Each row comes from the steps of one path. Every step used is in the known rows, and no mark comes twice. Write the path behind each row, first mark first.
Known rows
vemas/kapapa/rimu/libuso/tedo/sotigan: [ -2   3   0   4   2   7  -2  -9  -5  10   1   5  -4  14  -4  -4   2  -4
   5   5  -1 -19  18   0   3  -3  -1  -7  -4  -4  -4  -6  13 -11   2   0
   3 -11  10   3  -2  45  -3   0 -15  16  -2]
sesel/tubeg: [ -1  -2   0  -3   3 -10  -1   5  -4   2  -1 -11   0   3  -5  -3  -2  -1
   2  -5   9   0  -2  -4  -1   3  -3 -14   3   0   0  -9  28   6  -3   1
  -2  18  -1 -13   0 -13   4  -5   3   4   2]
sotigan/tedo/libuso/rimu: [  4  -6   9  -1   5  -9  -2   1  -5   9  -2 -12   3   1   8   2   2 -11
  -3  -5   2 -13 -10   2   8  -3   0   8   0  -2   2 -14  -5 -13  -4  -4
  -4   8   0 -10   1  -7  -1  -2   6   3   0]
vemas/sesel/tubeg/rimu: [ -1  -3   2  -5   2  -3   3  11   5  -6  -1  -7   7 -10  -6   1   0   3
  -8   0  10  13 -21  -2 -10  -3  -2 -18   4   3   3  -2  14  10  -3  -1
  -5  13  -7  -7   2  -3   5   1   1   0   1]
rimu/libuso/tedo: [ -1  -3   3   1  -1   1   7  -3 -11   1  -1 -16  -2  -2   0  -2  -1  -6
  -2  -1   5  -7  12   0  14  -4   1  -1   2   2  -2 -15   1   5  -2   5
   8  14   0 -10  -5   6  -1  -5  -4   6   2]
tubeg/rimu/libuso/tedo/mebur: [  1  -6  17   2  -2   5   5  -1  -5   6   2  -7   1   0  -3   2   4  -7
  -6  -5   2  14  -2   3  24   2   0 -22   1   4   1  -4 -17   1  -2   5
   4  12  -4  -8   0  16   1 -11   5  13   3]
tedo/kapapa/rimu/libuso: [ -6   2   3  -4  -5  10   4  -7   5  -1  -1   8  -3  11   1   0   1  -7
  10   0   0  -2  12   0   6 -12   0  26   2  -2  -4  -5 -19  -8   4  -7
  19 -12   8   0   2  -2   3   7  14   9  -2]
vemas/sesel: [  5  -2  -4  -4   1  -5  -3   5  -1  -9  -3   5   4  -4  -3   2  -1   5
  -6   1   0  14  -6   2  -5  -4   2   7   5   3  -2 -13   7   0  -3   4
  -9   8   2   8  -3  -1   3   4   7  -3  -1]
tedo/sotigan/vemas/sesel/tubeg/rimu: [  2  -1  -2  -4   3 -11 -11   4   0  -4   2   9   4 -10   0  -2   1  13
   0   1 -12  -2 -15  -1 -15   8   2 -17  -1   0   7  19 -16  15   4  -1
 -23 -10  -7  12  11  -2   1  -4  10 -17  -5]
sotigan/vemas/sesel/tubeg: [  2  -3  -9  -4   2  -8  -1  11   4  -5   0  12   3  -5   1  -5  -1   8
   5  -2  -3   7  -8   5 -25   3  -1  -5   1   2   2   7   0  14  -5   2
 -11   6   1   3  -1 -27   4  -2  -6 -19  -5]
sesel/tubeg/rimu: [ -4  -3   4  -3   3  -7  -2   7  -4   2   0 -20   2  -4  -4   2   1  -3
  -4  -4  12  14 -13  -6   3   5  -5 -22   4   0   1  -4  19   9  -2  -2
  -4  20 -11 -14   1  -6   3  -7  12   6   8]
tubeg/rimu/libuso: [ -4  -3  11  -5  -2  -1  -4  -2  -8  -3   0  -8   4 -12  -2   7   3  -8
  -6  -5   6   4   6  -6  17  -3  -2  -4   5   1  -1  -6 -15   2   5  -4
  12  -1  -2  -3  -4  -9   3  -9  28   2   7]
sesel/tubeg/rimu/libuso/tedo/kapapa/vemas: [ -7   4   4   0  -5   8  21 -10  10   0   2 -21  -1  -4  -1  -3  -4  -3
  -4   2   7  -1  -8  -3  10   2  -2   6  -3   4   5  11   9  12   0  -5
  20   1   3 -18   5 -16  -2   8   0   7  -2]
kapapa/vemas/sesel/tubeg/rimu/libuso: [ -4  -1  -1  -7  -4  -1   6   2  16  -9   2 -21  10 -17 -10   2  -1   1
  -9   2   3  -3 -14   0  -8  -1  -4   2   3   7   5  19  -5  13  -1  -9
  20 -14  17  -5   1 -40   6   4  10 -10  -8]
sotigan/tedo/kapapa/rimu/libuso: [ -6   3   8   3  -3   5  -4  -3  12   2  -1   1 -10   7   2   3   1 -12
   8  -4   1  -6  13  -2   8 -16   5  25   0  -4  -3   2  -8 -15   8 -14
  23 -12   5   4   0  -3   2   5  -4   9  -2]
tubeg/rimu: [  0  -5   5  -3   0  -5  -7   4 -10  -3  -2 -13   1  -8  -3   7   3  -3
  -8  -3   5  20  -3  -5  10   3  -3  -5   4  -1  -3 -11   8   0   4   2
  -5  15 -14  -4  -3   9   1  -8  21   8  11]
rimu/rido: [  6   3  -4  -1   3  -5   5   4 -11  -1  -2  -9  -3   3  -7   4  -2  -3
  -1  -4   1  -3   8  -5   7   0   3  -6   4  -3 -11  -7 -14  -3   1   3
  -5   3  14  -2  -4   3  -1  -8  12   1  -6]
kapapa/vemas/sesel: [  6  -1 -10  -4  -3  -8  -3   0   8 -11  -2 -15   6  -9  -7   2  -1   7
  -5   4  -5   8  -7   5  -9   2  -1  21   4   3  -1   0  11   1  -2   0
  -2  -2  13  14  -3 -15   3   7   7 -11  -4]
tedo/mebur: [  9  -5   8  -2   2  -9  -8   2  -8   4   1   3  -1   6  -5   2   2   0
   3  -7  -5  18  -2   4  14   7   1 -11   4   1  -4 -13  -5  -9  -1   6
  -5  11   0   3   1  -3   5  -8  18   9   0]
sotigan/vemas/kapapa/rimu: [ -3  -2  -7   1   0   1  -9   6  -4   3   0  30  -3  10  -2   0   5   0
  14  -1  -4  17   8   5 -24   6  -8  10   0  -8  -8  -7  19 -13   3   1
  -3  -6  -1   6 -13  17   1  -6  -5  -5  12]
kapapa/tedo/sotigan/vemas/sesel: [  4   3 -11   5  -1  -3 -28   3   2  -6   0  18  -3   1   2   1   1  18
   2   0 -21 -13   9   1   1   2   5  -2   3  -1   2  16 -29  -4   4   5
 -24 -15 -12  27   3  -1  -4  -1  -2 -18  -1]
rimu/libuso: [ -1  -2   5  -6   0  -6  -4  -2  -8  -2  -1  -5   1  -5  -2   4   0  -8
   0  -5   1  -8  15  -3  13  -3   0   7   4   2  -4  -9 -12  -2   3  -1
  11  -4   6  -3  -5 -21   4  -6  20   4  -1]
kapapa/tedo/sotigan/vemas: [  1   3  -7   6  -1  -8 -31  -1  -8   2   1   2  -7   5   3   2   2  12
   6  -4 -17 -20  19  -5  13   8   1  -6   3  -3   1  14 -26  -4   7   4
 -22  -8 -18  16   2   2  -4  -9   9 -12   6]
rimu/libuso/tedo/mebur/vatud: [  5  -3   5   2   2  -6   4 -12  -4   6   3 -30   0   5   3  -3   5 -10
  -1  -1  -2  21  12   6  15  -2   6  -9  -2   5   0 -10 -11   1  -4   9
   4  16  10 -14  -2   4   7 -16  -1  22  -2]
libuso/rimu: [  2  -4   1  -4   0  -4  -7   4 -11   5  -3   6   3   3   2  -1   5 -10
  -3  -2  -1   0  -9   3  15   0  -2  -2   3   3  -4 -17   6  -2  -1   1
  -2  14   2 -14   2  21   0   2   9   3   5]
sotigan/tedo: [  2  -3   5   3   3 -13 -14   6  -3   0  -2 -18  -7  -4   0   4   1  -5
  -2  -5   4   5   6  -4   8  -1   4   2   3  -3  -4  -9  23 -12   4  -3
  -2  15  -8   4  -4   1   1  -6   0   0   3]
sesel/tubeg/rimu/libuso: [ -8  -3   9  -7  -1  -1  -1   2  -2   0   1 -16   3  -9  -5   2   0  -8
  -3  -6  10  -4  -2  -7   9  -1  -4 -20   5   2   2  -2  -4  10   1  -6
  14   3  -1 -19  -1 -24   5  -7  14   7   2]
sotigan/tedo/kapapa: [  4   3   7   3   3  -7  -9   1   1  -1  -2   2 -10  -1   8   3  -3  -5
   1  -4   0  11   3  -7   8  -5   8  16  -1  -3  -5  -8  12 -14   5  -4
   4   6  -9   8   1  -5   0   4   4   6   3]

Write each row's path
[  4   4  -4  -4  -2  -4  -1 -10   1  -8  -2 -10  -2  -1   1   3  -3   3
   3   2  -5   9   2  -2   5   6  -1  35   1   1  -4   0   7  -3   3  -1
   6  -6   3   7   0 -18   1  10  22   1   0] : tedo/kapapa/vemas
[  0   4   2   1   0  -3   1   6  27  -8   1 -12   0 -12   0   3  -4   1
  -7   1   2  17 -22  -3 -11  -4   4  10  -2   2   3  21  22  -1   3 -12
  10  -5   0  10   7 -20   0  15  -9  -5  -5] : sotigan/tedo/kapapa/vemas/sesel/tubeg/rimu
[ -5   4   0  -8  -4   6  12  -5  21 -12   2   6   9 -14  -1   1  -4  -1
  -7   4   3  -1 -15  -2  -3  -4   0  17  -1   6   5  20 -13   9   1 -11
  20 -22  13   3   4 -45   3  14  14  -5  -9] : tedo/kapapa/vemas/sesel/tubeg/rimu/libuso
[  4   6 -10  10   4   6   5   0 -11  11   1  19  -9  18  -2  -3   2   2
  12   4 -11 -15   9   2 -15   7   0 -10  -8  -9  -7   4  -6  -4   3   7
 -18 -13  13   8  -1  61  -9  -7 -23  -1  -6] : libuso/tedo/sotigan/vemas/kapapa/rimu/rido
[ -2  -1  -4   0   1   2  -5   4  -3   4  -1   9   0  12  -8   2   4  -4
   7   0   6  17   7   2 -13  -1  -7   2   1  -7  -9 -21  34 -16   0  -2
   3   4   3   2  -9  29   3   0  -4  14  10] : vemas/kapapa/rimu
[  1   1  -6   0   2  -4   1  -1  -2   0   3   4   0   0   5 -10  -3   9
   4   3  -9 -29   3   4  -9   1   5 -13  -4   3   8  16 -22  21  -1   2
  -9 -13   6   1   9  -7  -1  -3 -14 -15 -16] : rimu/libuso/tedo/sotigan/vemas/sesel/tubeg
[ -5   0  -2   4  -1  12  11   0  -2   7   0   6  -3  13  -3  -2   3 -10
   5   2  11  -3  17   4  -3  -5  -5   0  -2  -5  -6 -17  28 -11  -2  -1
  16   3  10 -10 -10  38  -1  -2 -20  16   7] : vemas/kapapa/rimu/libuso/tedo
[ -3  -5  16   1   0   1  10   4   0  10   4 -15   0   1  -6  -3   2  -8
  -2  -6   6   9 -10   2  16   4  -1 -39   0   5   7   0  -7   7  -4   3
   6  18  -1 -23   5   1   3 -11  -8  14  -2] : sesel/tubeg/rimu/libuso/tedo/mebur
[  1   0  -6   4   2   4 -14   0 -10   3  -1  30   4   5   4   5  -1   2
   6  -5   0  -5  19   0 -14  10  -5   7  -2  -7   0  -5 -18 -20  -5   5
  -9  -8 -12  10 -16 -32  -2 -10   9  -1  14] : sotigan/vemas/kapapa/tedo/libuso
[  4   5  -3   1   1  -7   1   3  26  -7   0 -11  -2  -4  -1  -2  -6   5
  -2   1   2   3 -14   0 -15  -3   5  22  -3   2   1  16  28  -4   1 -11
   8  -8   9  12   7 -39   2  17 -14  -8 -13] : sotigan/tedo/kapapa/vemas/sesel/tubeg
[  1  -1  -8   2   1   8  -9   2 -11  10   0  37   7   7  10   2   3  -7
   5  -3  -3 -20   1   5  -4   8  -8   3  -3  -2   0  -8 -19 -18  -6   3
  -7  -7  -4   3  -9 -13  -5  -1   3  -3  15] : sotigan/vemas/kapapa/tedo/libuso/rimu
[ -1   2 -10   6  -1   2 -21  10  -8   1   0  33  -4   5   2   5   3   2
   5  -5  -2   5  18   0  -5   8  -4  -3   0  -5  -6  -6   7 -17   1   5
  -6  -3 -11  14 -14  -3  -2  -5  -8  -6  17] : sotigan/vemas/kapapa/tedo
[ -8  -3   8   0   0   4  12   2  -2   6   1 -22   1  -3  -2  -2   0  -6
  -6  -2  14   1  -6  -4  11  -1  -3 -26   1   2   3  -5  12  16  -3   0
   8  18  -5 -28   1   2  -1  -8  -9   7   4] : sesel/tubeg/rimu/libuso/tedo
[ -7  -3   2   4  -5   9   9  -2  -1   4  -1 -23  -4  11  -4  -2   3  -6
   4   0   5  -9  12   5   5 -10  -4   2   3  -1  -2  -9   9   3  -3   0
   8  12   5 -19  -3  27   0  -4 -13  12   1] : kapapa/rimu/libuso/tedo
[  5   3  -4   3  -3   1  10 -10   1  -3  -2 -13  -5   5   4  -2  -3   3
   0   5  -1  11   0   1   7   5   1  27  -2   1  -2  -2  20  -1  -1   5
   2  10  -2  -2   0   7  -4  12  -3   6   3] : libuso/tedo/kapapa/vemas
[ -2   2   5  -1   0  14  20   2  10  -5   0  12   4  -4   5  -4  -3  -4
  -7   4  11   6 -15  -1   1 -11   5  -9  -2   8   4   0  -2  12  -5  -2
  11   3  -3  -9   6  -2  -1  12 -14   5  -4] : vemas/sesel/tubeg/rimu/libuso/tedo/kapapa
[  4   2   0   3   1   4  11  -4 -10  -1  -3   1  -6   8   9  -3  -3  -1
  -1   2   3  13   3  -2  10  -1   5   9  -1   0  -4 -19  19  -1  -2   7
  -4  20 -12  -6   1  20  -3   5  -7  11   6] : libuso/tedo/kapapa
[  6   0  -7  -3   4 -14 -11   3  -1  -2   1  12   0  -3   2  -5  -2  15
   5   1 -14 -10  -8   1 -18   6   3 -10  -2   1   5  15 -11  13   2   1
 -20 -13  -1  12   9 -16   2  -1   3 -21 -12] : tedo/sotigan/vemas/sesel/tubeg
[  1   4   3   0  -7  14  17  -6  15 -11   0  -4   5 -13   2   2  -2   1
 -12   9   1   7  -8   3   6  -7   4  22  -1   7   2  10 -11   5   0  -2
  17 -10   7   7   4   0  -2  15   1  -3  -5] : tubeg/rimu/libuso/tedo/kapapa/vemas/sesel
[  2   6  -3   6   3  -2 -28   1  -8   4   1  13  -4   9  -2   4   0   5
  -1  -1  -2 -16  22  -9  15   6   1 -15  -1  -4  -4  -7  14 -23   5   4
 -11 -11  -9  23  -5  17  -4  -1   4  12   8] : vemas/kapapa/tedo/sotigan
[  1  -2   2   0  -2   2  -1  -3  -5  -3   1  12   0 -11   7   0   2   7
  -6   4 -12  -9  -4   2   0  -1   7  -6  -2   2   6  16 -40  12   5   3
 -14 -12  -4  15   6  14  -5  -6   1 -17  -8] : tubeg/rimu/libuso/tedo/sotigan/vemas/sesel
[  1   0  -3   4   4   5  -8  -1  -7   3  -1   8   7   8   0   7  -3   0
   0  -4   9  -5  19  -4   1   4  -7   0  -1  -4  -2 -18  -1 -25  -7   4
  -4   0  -6   5 -16 -22  -1  -4   8  13  12] : vemas/kapapa/tedo/libuso
[ -3  -1   2  -7   0  -6 -10   0   1  -2   4  17   4 -14   0   0   0   4
  -1   1 -11 -19  -9  -1  -7   3   2 -15  -1   2  10  26 -41  17   6  -6
  -5 -26   3  10  11 -25   3  -5  11 -18 -11] : tedo/sotigan/vemas/sesel/tubeg/rimu/libuso
[ -2   3  -3  -2  -1  -3 -16  -7  -6   7   3  29  -4   6  -1   0   4   1
  15   1 -13 -21  22   1 -11   5  -3   9  -3  -7  -3   9 -21 -11   9  -6
   7 -37  11  17  -3  10   1  -7  11  -3  -2] : tedo/sotigan/vemas/kapapa/rimu/libuso
[  0   3   1   0  -5   5  13 -14   3  -3   0 -10  -3  -2   3  -1  -4  -4
   1   4  -1  -7  10   0  14  -1   2  30  -2   3  -1   3   0   0   1  -1
  18  -6   9   0   0 -12  -3  10   6   5  -3] : rimu/libuso/tedo/kapapa/vemas
[ -4  -2   4  -7   0   2   6   7   9  -6   1  -3  10 -14  -5   2   0  -4
  -9  -2  11  -1 -13  -2  -3  -6  -1 -16   3   5   3   6 -10  12  -3  -6
   9  -3   7  -6   1 -24   6  -1   7  -4  -2] : vemas/sesel/tubeg/rimu/libuso
[ -2   2   0   5  -3  10  13  -4   2   2  -3  -2  -8  20   2  -4   1   0
   6   4   5  14   1   4   1  -8  -1  13   1  -4  -4 -15  25  -4  -2   3
  -4  20 -11 -10   2  43  -3   9 -18  15   6] : libuso/tedo/kapapa/rimu
[  4   5   2   3   0  -8  -9  -5   9  -3  -1 -15  -8  -3   4   3  -3   0
   1  -2  -5   6   3  -4   5   0   5  34  -2  -2  -4   7  18 -13   7  -8
  10  -4  -2  15   0 -16  -1   8   5  -1   1] : sotigan/tedo/kapapa/vemas
[ -5  -1  -1   5  -4   1  -5  -9  -7   7   1  -7  -8  11   1  -5   4   4
  12   2 -14 -22  14   4   1  -1   0   5  -1  -4   4  14 -23   6   6   2
  -5 -11  -1   2   4  29  -4  -8 -10  -7  -7] : kapapa/rimu/libuso/tedo/sotigan/vemas
[ -1   3  -3  -5  -2   2  12   0  19 -10   1  -4   7  -9  -1   0  -4   8
  -6   5   3  18 -22  -1 -10   0  -1  11  -1   3   2  14  10   8  -2  -5
   5  -7   6   5   7 -23   3  17   6  -4  -4] : tedo/kapapa/vemas/sesel/tubeg/rimu
[  0   6  -5   8  -1  17  24   0   0   3  -2  -3  -9  23  -2  -1  -1  -4
   6   3   2  -2   3   2   3  -9   2   7  -2  -4  -9  -6  -6  -2  -2   5
  -2  10  10  -8   4  47  -6   5 -19  12  -6] : libuso/tedo/kapapa/rimu/rido
[  5  -4   9   2   6 -13  -3  -2  -4   2  -2 -24   0  -2   3   5  -2  -1
  -2  -6   3  -7   6  -4  -3  -2   1  12   1  -6   3 -11  -3 -14  -1  -2
  -2  10  -5   1  -6 -31   1  -8  15   5  -1] : sotigan/tedo/libuso
[ -1  -3   0   2   1   4  -5   1  -5   8  -2  -2   7  10   3   4   3  -5
  -2  -4   1 -21  -1   2  18  -2  -6   0   4   0   3 -12 -26 -13  -8   2
  -9  10  -6 -13  -1 -10  -4   1  10   6   9] : kapapa/tedo/libuso/rimu
[  1   2  -6   7   1   1  -5  -2 -12   9   1  12  -9  15   2  -4   4   5
  12   5 -10   0   7   5 -16  10  -3  -5  -5  -9  -2  -2  21  -6   3   6
 -17  -4  -6   9  -2  59  -5  -5 -22   2   7] : libuso/tedo/sotigan/vemas/kapapa/rimu
[ -5  -4   3  -1  -1   8  16   7   7  -2   0 -11   6  -8  -2  -3  -1  -3
 -12   1  12   3 -13   1   1  -8   0 -24   1   6   5  -1   6  18  -7   1
   4  11   1 -17   1   3   1   0 -14   1  -4] : vemas/sesel/tubeg/rimu/libuso/tedo
[ -6  -4  -1   0  -2   6  14   7   5  -3   2   5   3 -12   2  -3   0  -1
  -3   1   2   2 -16   6 -13  -2  -1 -17   0   5   6  10 -13  22  -4   2
   0   6  -3 -11   1 -10   0  -6 -16 -17  -1] : sotigan/vemas/sesel/tubeg/rimu/libuso/tedo
[ -1   2  -4   1  -2   7  20  -1  18  -8   0 -16   4  -4   0  -3  -4   8
  -9   8   7  21 -26   3  -9  -1  -1   4  -3   6   5   9  24  14  -6   0
  -1  11  -2  -5   8   3  -2  18 -16  -2  -2] : libuso/tedo/kapapa/vemas/sesel/tubeg/rimu
[ -6  -1  -4   4  -3  10   4   0  -4   8   0  25  -4  11   0  -4   4  -6
  12   1   0   2  13   8 -17   0  -6   7  -3  -5  -3  -4  11  -3  -1   1
  10  -6   7  -3 -12  28  -1  -8 -22   0   7] : sotigan/vemas/kapapa/rimu/libuso/tedo
[  8   2  -4  -2   5 -12 -19  -3 -20   4   1  34  -3  -1   5   1   1   5
   9   1 -12  -4  14  -4  -8  15   1   2  -4  -4  -4   0  -3 -11   8   5
 -15 -18  -3  20  -3   7  -1  -7  15  -8   1] : tedo/sotigan/vemas/kapapa
[  1   5  -5  -2  -3   7  25  -6  17  -6   1  -7   3  -3   1  -7  -7   2
  -1   6   3  -9  -5   5  -6  -5   3  16  -3   8   4  11   8  11  -6  -2
  17  -8  19  -6   6 -24   1  19 -17  -4 -14] : rimu/libuso/tedo/kapapa/vemas/sesel/tubeg
[ -2   0   5   0   3   2   5  -2   4  -1   3 -11   4  -6  -1  -4  -1   3
 -11   4   2 -20  -7  -3   7  -5   4 -31  -2   5   8  11  -8  20  -1  -1
  -5  -3  -1  -3  11  12  -1   1  -8   1 -12] : vemas/sesel/tubeg/rimu/libuso/tedo/sotigan
[  1   0  -4   3   3  -5   0   3   0   0   1  -3  -1  -4   4  -6   0  12
  -4   4  -7   0 -20   1 -14   6   2 -28  -3   1   9  16  -2  21   0   6
 -25   9 -13   2  11  22  -4  -3 -18 -13  -6] : libuso/tedo/sotigan/vemas/sesel/tubeg/rimu
[  5  -4  -8  -4  -1  -6  -6   6  -4  -8  -2  22   3  -8   4   0   1   8
   3   0  -8  15  -5   8 -16   2   2  13   3   1  -1  -1  -9   4   0   5
 -14  -1  -2  12  -4 -13   2  -3   6 -20   0] : sotigan/vemas/sesel
